Each row was made from one path, in order. Every step used is in the known rows, and no mark comes twice. Write each row's path.
Known rows
nopu meval: -1 1 -1 -8 -3 3 -4 -2 8 -7 3 1 8 4 -8 -8 6 -1 -4 6 -3
pobato nopu rolid kemif: 9 1 -1 -1 2 -18 -7 12 18 -3 3 -3 1 5 -16 -18 7 19 -12 -3 -11
sigasu noniv kemif dobop: 8 2 4 -18 16 0 -7 6 -1 5 -14 -12 20 -17 -8 -16 -10 2 17 -8 -22
pogin geli nopu meval: 2 -4 0 -3 -1 -14 16 -13 0 -6 -2 -7 2 1 -10 1 15 7 -20 13 1
noniv kemif rolid nopu: 6 -3 7 3 11 -13 7 2 -12 -17 -9 -21 8 -3 -16 -10 5 3 -10 -5 -13
pogin geli: -2 -12 0 4 -2 -16 7 -7 2 -3 -9 -2 -5 8 -13 -4 3 7 -4 4 -1
noniv kemif: 2 -7 0 -7 8 -4 3 0 0 -13 -3 -5 11 -5 -6 1 -6 0 -7 -2 -3
noniv kemif dobop: 5 -7 0 -11 10 0 1 3 -3 -6 -12 -5 15 -17 -9 -8 -6 5 4 -5 -11
sigasu rolid: 2 -3 -4 -5 11 -5 0 10 12 -3 -10 4 9 17 -5 -7 -4 9 4 0 0
geli sigasu dobop: 8 -4 -9 -3 8 -10 8 11 12 3 0 1 18 15 4 0 -2 4 3 -4 3
nopu rolid kemif geli sigasu: 13 -6 8 -5 5 -5 10 4 16 6 -2 -27 12 6 -19 -21 15 -7 -14 -7 -5
sigasu noniv kemif geli nopu: 9 6 8 -10 21 -9 8 1 -5 6 -7 -21 20 -12 -9 -7 -9 -22 -14 -1 -14
kemif geli nopu rolid: 4 1 10 -4 3 -5 16 3 2 8 -8 -9 6 -2 -18 -13 8 -7 -24 12 -4
geli nopu rolid: 7 -1 7 -3 1 -6 14 3 3 -3 -5 0 4 -2 -11 -2 11 14 -18 15 3
sigasu rolid nopu meval: 1 12 -4 -6 8 -10 -3 9 9 -17 -4 -8 13 15 -3 -11 12 17 0 -3 -3
rolid nopu: 2 1 4 14 2 -19 -1 7 -3 -17 -3 0 5 5 -7 0 5 11 -4 -3 4
kemif geli sigasu: 8 -8 3 3 6 -8 13 3 6 8 1 -7 14 11 -12 -8 -2 -20 -9 0 5
nopu rolid: -1 -2 5 -7 -5 0 2 4 10 -1 -6 1 0 4 -14 -13 7 11 -5 9 -5
geli sigasu rolid: 10 -7 -6 -4 14 -8 12 11 15 -1 -4 -2 15 23 -2 -1 0 8 3 -1 11
sigasu noniv: 4 3 4 -3 7 -5 -9 5 6 6 -5 0 9 5 -6 -11 -7 -2 11 1 -11

Write each row's path
10 1 6 -3 11 -8 4 6 9 19 -1 -14 18 11 -11 -16 -7 -22 3 -3 -7
kemif geli sigasu noniv
13 -1 2 -12 16 -8 6 4 7 0 0 -17 22 0 -3 0 -6 -6 5 -6 -4
geli sigasu noniv kemif
9 3 -1 5 18 -21 13 14 8 -3 -6 -17 19 22 -9 -11 5 -1 -6 -10 6
kemif geli sigasu rolid nopu
7 -4 6 -4 0 -3 -3 4 14 -6 -5 -13 2 1 -13 -15 15 14 -7 -2 -9
nopu rolid kemif
14 -6 8 9 13 -14 7 0 0 -1 -4 -15 12 -4 -11 -6 6 -12 -24 -5 -2
rolid kemif geli nopu
14 -9 8 -4 5 -16 16 -4 2 0 -19 -22 1 -14 -18 -15 25 28 -12 0 -11
pogin geli nopu rolid kemif dobop
14 10 7 -14 14 -9 8 1 -1 -6 0 -39 22 1 -12 -17 14 -4 -3 -6 -19
geli sigasu noniv kemif rolid nopu meval
3 4 5 -10 6 -5 3 -3 -7 -19 -3 -26 11 -5 -16 -15 14 1 -13 -3 -18
noniv kemif rolid nopu meval
5 -2 10 -6 3 -2 -2 3 13 5 -7 -21 5 1 -21 -27 12 -6 -12 -5 -16
nopu rolid kemif geli
16 -1 2 -17 19 -4 6 6 2 6 -8 -17 26 -11 -5 -10 -6 1 15 -10 -12
geli sigasu noniv kemif dobop
13 -3 -4 -2 15 -12 4 9 15 8 -1 -21 22 11 -2 -13 3 -12 -4 -17 -8
rolid kemif geli sigasu dobop
9 6 10 -4 15 -13 -2 6 -9 -6 -11 -28 12 -4 -15 -17 1 1 2 -8 -25
sigasu noniv kemif rolid nopu
7 10 12 -21 16 -4 11 3 2 10 -10 -27 16 -13 -16 -17 1 -12 -17 4 -20
sigasu noniv kemif geli nopu rolid
8 -4 -3 -16 23 -6 17 7 12 1 -6 -21 24 12 -9 -9 -6 -14 -7 -9 -1
noniv kemif geli sigasu rolid
15 -10 4 6 11 -11 7 2 10 3 2 -20 16 7 -12 -11 6 -16 -11 -12 1
rolid kemif geli sigasu
1 6 -9 -5 -2 -12 -8 5 11 -3 10 12 8 7 -10 -12 -2 4 -9 6 -5
pobato nopu meval
15 -5 6 -13 17 -3 10 2 1 9 -5 -27 18 3 -14 -13 -3 -11 2 -3 -17
geli sigasu noniv kemif rolid
6 11 -2 -7 14 -13 10 9 12 -5 -1 -23 22 21 -8 -16 14 -4 -7 -7 1
kemif geli sigasu rolid nopu meval
7 -3 0 -3 19 -7 -4 9 15 3 -11 -17 13 14 -11 -22 0 -7 -4 -14 -12
sigasu rolid kemif geli
6 -12 -6 -3 12 -19 20 1 14 1 -9 -10 6 26 -7 -2 6 15 1 -1 8
pogin geli sigasu rolid
